Each row comes from the steps of one walk. Every step used is in the known rows, and no mark comes twice. Write the walk behind each row, first mark first.
Known rows:
leto > tovig > pufo > veke > safog: -3.0; 22.1; 8.0; 7.9; 0.5; 16.7; 18.8; 13.2; 4.3; -18.8; -3.5; 1.1; 14.0; 6.0; 15.4; -3.7; -22.8; -0.8; 15.1; -23.5
tovig > pufo: -6.5; 29.9; 5.5; 10.4; -0.7; 11.7; 8.9; 10.9; -4.7; -9.9; 3.1; -11.8; 19.7; 2.9; -3.2; 1.2; 1.5; -11.1; 8.1; -4.2
leto > vona: 2.4; 6.7; -0.4; -14.5; -4.2; -6.6; -8.3; 0.6; 9.9; 4.9; 14.0; -10.4; 1.2; 4.3; -15.1; 4.2; -37.3; -4.1; 3.9; 0.4
leto > veke > nuzim > vona: 8.0; 25.1; -3.8; -14.0; 2.8; -14.0; -17.9; -7.1; 13.5; -11.6; 21.1; 1.3; 16.6; 25.4; -27.0; 9.8; -15.6; -2.0; 17.1; -2.6
vona > leto > tovig: -4.6; -32.4; 6.0; 11.0; -5.4; 18.3; 7.6; 7.4; -10.0; -15.3; -6.9; -1.1; 7.7; -16.5; -2.3; -15.3; -31.5; 1.1; 17.4; -22.8
veke > nuzim: 6.9; -15.3; 2.9; -4.3; -0.5; 0.1; 1.6; -8.5; -3.1; -20.1; 11.4; 2.0; -0.8; 4.8; -3.3; -0.4; -14.8; -0.7; 14.0; -7.5
pufo > vona > leto: -8.0; -15.4; 0.5; 10.9; 8.6; 13.4; 9.8; 1.3; -11.6; -9.1; 18.1; 0.5; 14.1; -13.0; 1.1; -12.5; -25.9; 2.3; 5.1; -16.4
detanez > veke: -2.0; 15.6; -2.7; 3.9; 5.8; -0.9; -12.8; -1.3; 6.7; -6.1; -5.3; 7.2; -23.5; -9.4; -12.1; 2.2; -13.1; -5.5; -12.3; 8.8
pufo > vona > nuzim > veke: -3.6; 34.4; 2.9; -5.7; 13.1; 0.4; -13.3; -9.8; -2.9; -19.0; 17.6; 6.8; 23.8; 7.6; -8.7; 6.0; -34.6; 12.3; -12.3; -2.1
tovig > pufo > vona > leto: -12.9; 17.6; 6.1; 19.1; 5.9; 22.3; 17.0; 12.2; -14.2; -17.1; 17.6; -11.1; 30.3; -7.4; -1.8; -8.4; -19.7; -9.3; 12.1; -17.3
veke > safog: 15.1; -28.9; 5.6; -3.5; 2.7; 7.7; -7.4; 12.0; 6.2; 1.3; -4.1; 23.4; 2.5; -13.1; -7.8; 4.6; -6.0; 0.6; 20.5; 1.9
safog > veke > pufo > vona: 1.3; 43.3; 2.2; -18.0; 5.3; 18.8; 33.8; -8.0; -1.1; 7.4; 18.9; 7.6; -9.1; -2.9; 16.6; 3.4; -3.1; 6.2; 0.8; -12.3
vona > nuzim: 7.3; 20.3; 7.5; -8.3; -2.0; 4.3; -1.3; -7.8; -9.1; -12.9; -3.5; 1.1; 6.9; 5.4; -10.4; 9.8; -17.8; 8.4; 3.6; 3.6
pufo > vona > leto > veke > safog: 0.3; -17.8; 1.0; 3.7; 6.9; 21.6; 1.3; 7.4; 0.9; -1.8; 20.0; 17.2; 24.2; -10.4; -14.3; -1.2; -24.1; 0.1; 22.6; -13.7
leto > tovig > pufo: -10.9; 24.8; 7.7; 5.1; -5.3; 0.6; 9.4; 10.2; 3.0; -19.0; -7.0; -11.9; 15.1; 6.4; 2.5; -1.4; -25.2; -2.7; 14.9; -16.1
veke > pufo > vona: 0.6; 4.6; 2.0; -14.4; 16.8; 1.1; 9.0; -12.9; -5.1; 8.3; 16.2; 4.0; 5.8; -19.6; 3.1; -3.9; -8.1; 7.3; -0.8; -15.3
detanez > veke > nuzim > vona > leto > tovig > pufo: -1.2; 21.7; 3.5; 8.9; 9.7; -7.0; -14.4; 2.1; -1.2; -42.5; 6.7; -4.8; -5.9; -4.6; -23.0; -8.9; -55.9; -7.1; 7.4; -11.6
pufo > veke > safog: 12.4; -7.0; 0.7; 4.1; 9.2; 25.3; 13.3; 5.5; 2.0; 0.1; 5.5; 20.4; -1.2; -0.8; 19.9; -3.0; 4.9; 3.5; 1.4; -11.9
veke > nuzim > vona: 8.9; 9.2; -0.2; -6.3; 9.0; -26.5; -12.5; -7.7; -1.1; -27.5; 18.6; -6.5; 3.7; 13.7; -10.6; -3.7; -31.1; 3.5; 7.2; -6.4
safog > veke > nuzim > vona > leto: 8.0; 28.4; 2.1; -4.3; -1.6; 9.7; 18.9; -0.6; -5.4; -24.6; 20.9; -0.8; -6.3; 14.1; 2.2; -3.3; -26.4; 1.0; 13.1; -11.8
vona > leto > veke: 0.4; -19.1; 0.7; 6.2; -5.6; 31.4; -1.0; 6.0; -3.7; 1.7; 5.8; 5.3; 20.0; -7.9; -21.3; -3.2; -3.9; -7.9; 19.6; -10.9
veke > pufo > vona > nuzim: 5.2; 18.3; 6.9; -19.0; 15.7; 3.6; 8.5; -18.3; -11.1; 0.1; 14.1; 5.6; 10.7; -16.2; -3.1; 2.4; -19.5; 12.8; 1.2; -12.7
veke > nuzim > vona > leto > tovig: 6.1; -10.8; 3.6; 0.5; 5.5; -14.5; -8.2; -3.2; -7.8; -37.7; 14.3; -7.3; 9.2; 3.9; -13.0; -14.0; -50.6; 4.0; 18.6; -20.4

Write each row's walk:
-7.5; -2.6; -1.8; 5.2; 6.2; 17.6; 5.0; 1.3; -2.1; -2.2; 22.2; 4.5; 22.0; -3.4; -10.4; -3.9; -20.7; -0.1; 12.0; -14.6
pufo > vona > leto > veke
2.2; 8.0; 0.5; 3.4; 10.4; -13.1; -19.1; -3.6; 1.5; -37.3; 4.9; 1.0; -15.8; -6.2; -21.8; -9.1; -56.4; -1.8; 3.2; -9.1
detanez > veke > nuzim > vona > leto > tovig
10.7; 3.0; 0.1; 0.5; 9.2; -3.0; -22.3; 12.6; 2.5; -7.8; 11.3; 6.1; 23.5; -2.1; -31.0; -3.9; -26.0; -0.6; 18.4; -6.2
nuzim > vona > leto > veke > safog
-3.9; -11.1; -0.4; 3.0; 5.4; 17.3; 6.0; -3.5; -4.0; -12.6; 27.6; 5.8; 22.0; -1.4; -12.0; -4.3; -28.4; -0.5; 19.2; -18.4
pufo > vona > leto > veke > nuzim
5.5; 29.9; 6.8; -7.2; 3.6; 10.3; -23.9; -7.3; -4.4; -19.3; -0.1; 7.4; 21.5; 5.8; -19.1; 9.5; -21.7; 8.0; -10.7; 5.1
vona > nuzim > veke
6.5; 25.8; 2.3; -10.2; -8.5; 18.0; 28.4; -4.8; 0.8; -15.1; 14.9; 5.5; -14.8; 16.8; 12.2; 5.9; -7.7; -0.4; 12.5; -6.4
safog > veke > nuzim
6.4; 34.8; 3.5; -17.8; -1.1; 23.4; 30.4; -5.6; -1.3; 9.8; 7.8; 7.2; -13.6; -4.9; 12.4; 4.5; 8.7; 2.4; 2.4; -8.2
safog > veke > pufo
-8.9; -4.8; 7.8; 20.6; -2.4; 35.3; 23.0; 12.2; -14.4; -22.2; -0.4; -8.2; 18.7; -9.2; 8.7; -17.9; -26.5; -4.8; 14.5; -32.2
vona > leto > tovig > pufo > veke
5.3; 52.6; 5.9; -22.0; 4.4; 20.2; 33.3; -12.3; -5.4; 0.9; 16.9; 8.2; -5.8; 0.2; 11.3; 8.3; -11.8; 10.9; 2.2; -10.6
safog > veke > pufo > vona > nuzim
4.4; 8.2; -0.4; 7.6; 11.2; 6.5; 12.9; -6.6; -8.2; -31.8; 19.4; -5.3; 3.5; 12.5; 16.9; -18.1; -33.9; 6.3; 0.7; -31.6
pufo > veke > nuzim > vona > leto > tovig
-9.4; 57.7; 8.1; 5.7; 9.4; 12.7; -2.0; 3.4; -7.1; -25.3; 17.3; -6.6; 38.8; 9.1; -10.5; 6.0; -26.5; -1.7; -1.5; -5.9
tovig > pufo > vona > nuzim > veke
-2.1; -0.4; 2.4; -3.8; 19.5; 22.5; -18.7; -6.5; -6.3; -4.8; 17.9; 12.2; 27.8; -25.9; -12.3; -10.2; -16.1; 2.8; -13.5; -16.1
nuzim > veke > pufo > vona > leto
1.3; 25.1; 4.1; -10.7; 4.6; 31.7; 36.5; -4.9; -8.7; 4.2; 19.2; 7.5; -4.0; -13.3; 13.3; -3.4; -8.2; 4.3; 5.7; -18.7
safog > veke > pufo > vona > leto
3.7; 1.6; -0.8; -0.1; 5.9; -1.1; -11.7; -8.4; 3.9; -22.0; 3.6; 8.6; -24.6; -4.8; -14.7; 1.6; -24.3; -6.3; -1.3; 2.5
detanez > veke > nuzim
0.3; -15.9; 4.3; -5.4; 15.1; 17.1; 12.3; -8.9; -15.4; 3.8; 17.2; 4.4; 11.4; -32.2; -1.2; -12.3; -14.9; 4.7; 5.9; -23.1
veke > pufo > vona > leto
-9.0; -12.8; 9.7; 17.3; -6.2; 25.7; 13.2; 14.8; -13.0; -21.5; -5.0; -8.4; 20.8; -14.2; -4.7; -14.6; -31.5; -6.3; 22.6; -25.4
vona > leto > tovig > pufo
-4.6; 4.8; 2.5; -2.5; 16.3; 8.1; -1.5; -7.5; -2.0; -8.7; 3.2; 9.7; -14.9; -32.7; -10.6; -9.2; -38.4; 1.4; -3.4; -16.4
detanez > veke > pufo > vona > leto > tovig
9.9; 29.7; 7.3; -27.4; 3.2; 6.2; -25.1; -11.0; 3.3; -4.9; 15.3; -2.0; 18.7; -2.8; -32.2; 10.5; -51.6; 4.1; -3.6; -0.7
leto > vona > nuzim > veke > pufo
5.2; 22.6; -2.8; -1.8; 13.4; -21.9; -23.0; -7.3; 5.8; -28.4; 9.5; 2.1; -20.5; 1.6; -21.4; -1.4; -37.1; -2.8; -6.5; 3.3
detanez > veke > nuzim > vona
2.5; 4.7; 6.6; 6.2; 5.3; -8.0; -3.7; 2.7; -10.2; -42.6; 15.9; -13.7; 19.6; 5.0; -14.6; -13.1; -50.1; -1.9; 23.1; -23.0
veke > nuzim > vona > leto > tovig > pufo
2.9; 8.3; 2.3; -10.4; 13.7; 13.6; -24.8; -7.1; 1.3; 0.8; 6.4; 11.6; 18.4; -17.4; -13.3; -1.8; 1.0; 1.4; -16.9; -5.8
nuzim > veke > pufo
-1.1; -19.2; 11.0; 19.3; -0.9; 40.4; 19.4; 18.4; -11.5; -21.6; -2.2; 3.4; 20.4; -16.3; 4.4; -15.6; -29.1; -4.5; 25.5; -31.2
vona > leto > tovig > pufo > veke > safog
8.1; 47.1; 0.1; -11.4; -0.6; -3.6; 16.3; -4.0; 2.5; -21.2; 20.5; -1.1; -11.2; 24.0; 5.5; 3.3; -20.9; 3.2; 7.3; -5.3
safog > veke > nuzim > vona
-5.9; 43.4; 4.7; 6.0; 5.4; -4.4; 13.5; 3.4; 0.9; -34.4; 9.4; -14.9; 14.9; 20.9; 13.0; -8.2; -36.4; 0.9; 8.1; -27.8
leto > tovig > pufo > veke > nuzim > vona
1.7; 45.5; 6.5; -0.8; -4.4; 11.6; 24.9; 5.8; -4.2; -35.0; 17.7; -8.3; 3.6; 17.7; 3.1; -4.0; -39.1; -1.6; 21.3; -20.6
safog > veke > nuzim > vona > leto > tovig > pufo
-2.4; -14.4; 5.8; -7.2; 13.2; 12.3; 13.9; -8.3; -11.5; -1.9; 12.0; 3.7; 11.3; -30.2; 1.6; -13.5; -28.4; 8.0; 9.5; -29.4
veke > pufo > vona > leto > tovig
4.2; 20.2; 5.8; -7.6; 14.9; 4.7; -17.5; -3.4; 0.4; -18.4; 15.4; 18.9; 25.1; 0.1; -12.8; 8.3; -37.5; 12.5; -1.4; -1.1
pufo > vona > nuzim > veke > safog
4.7; -28.8; 2.5; 3.3; -5.8; 31.9; 0.7; 0.5; -5.8; -11.1; 12.8; 7.0; 18.8; -4.6; -23.5; -3.5; -13.2; -8.1; 28.6; -15.6
vona > leto > veke > nuzim
-1.3; 6.8; 1.4; 6.2; 8.0; -17.6; -12.3; 7.4; -5.5; -22.5; 3.5; -11.7; 12.9; -2.1; -11.7; -16.4; -45.5; 6.0; 6.5; -16.3
nuzim > vona > leto > tovig
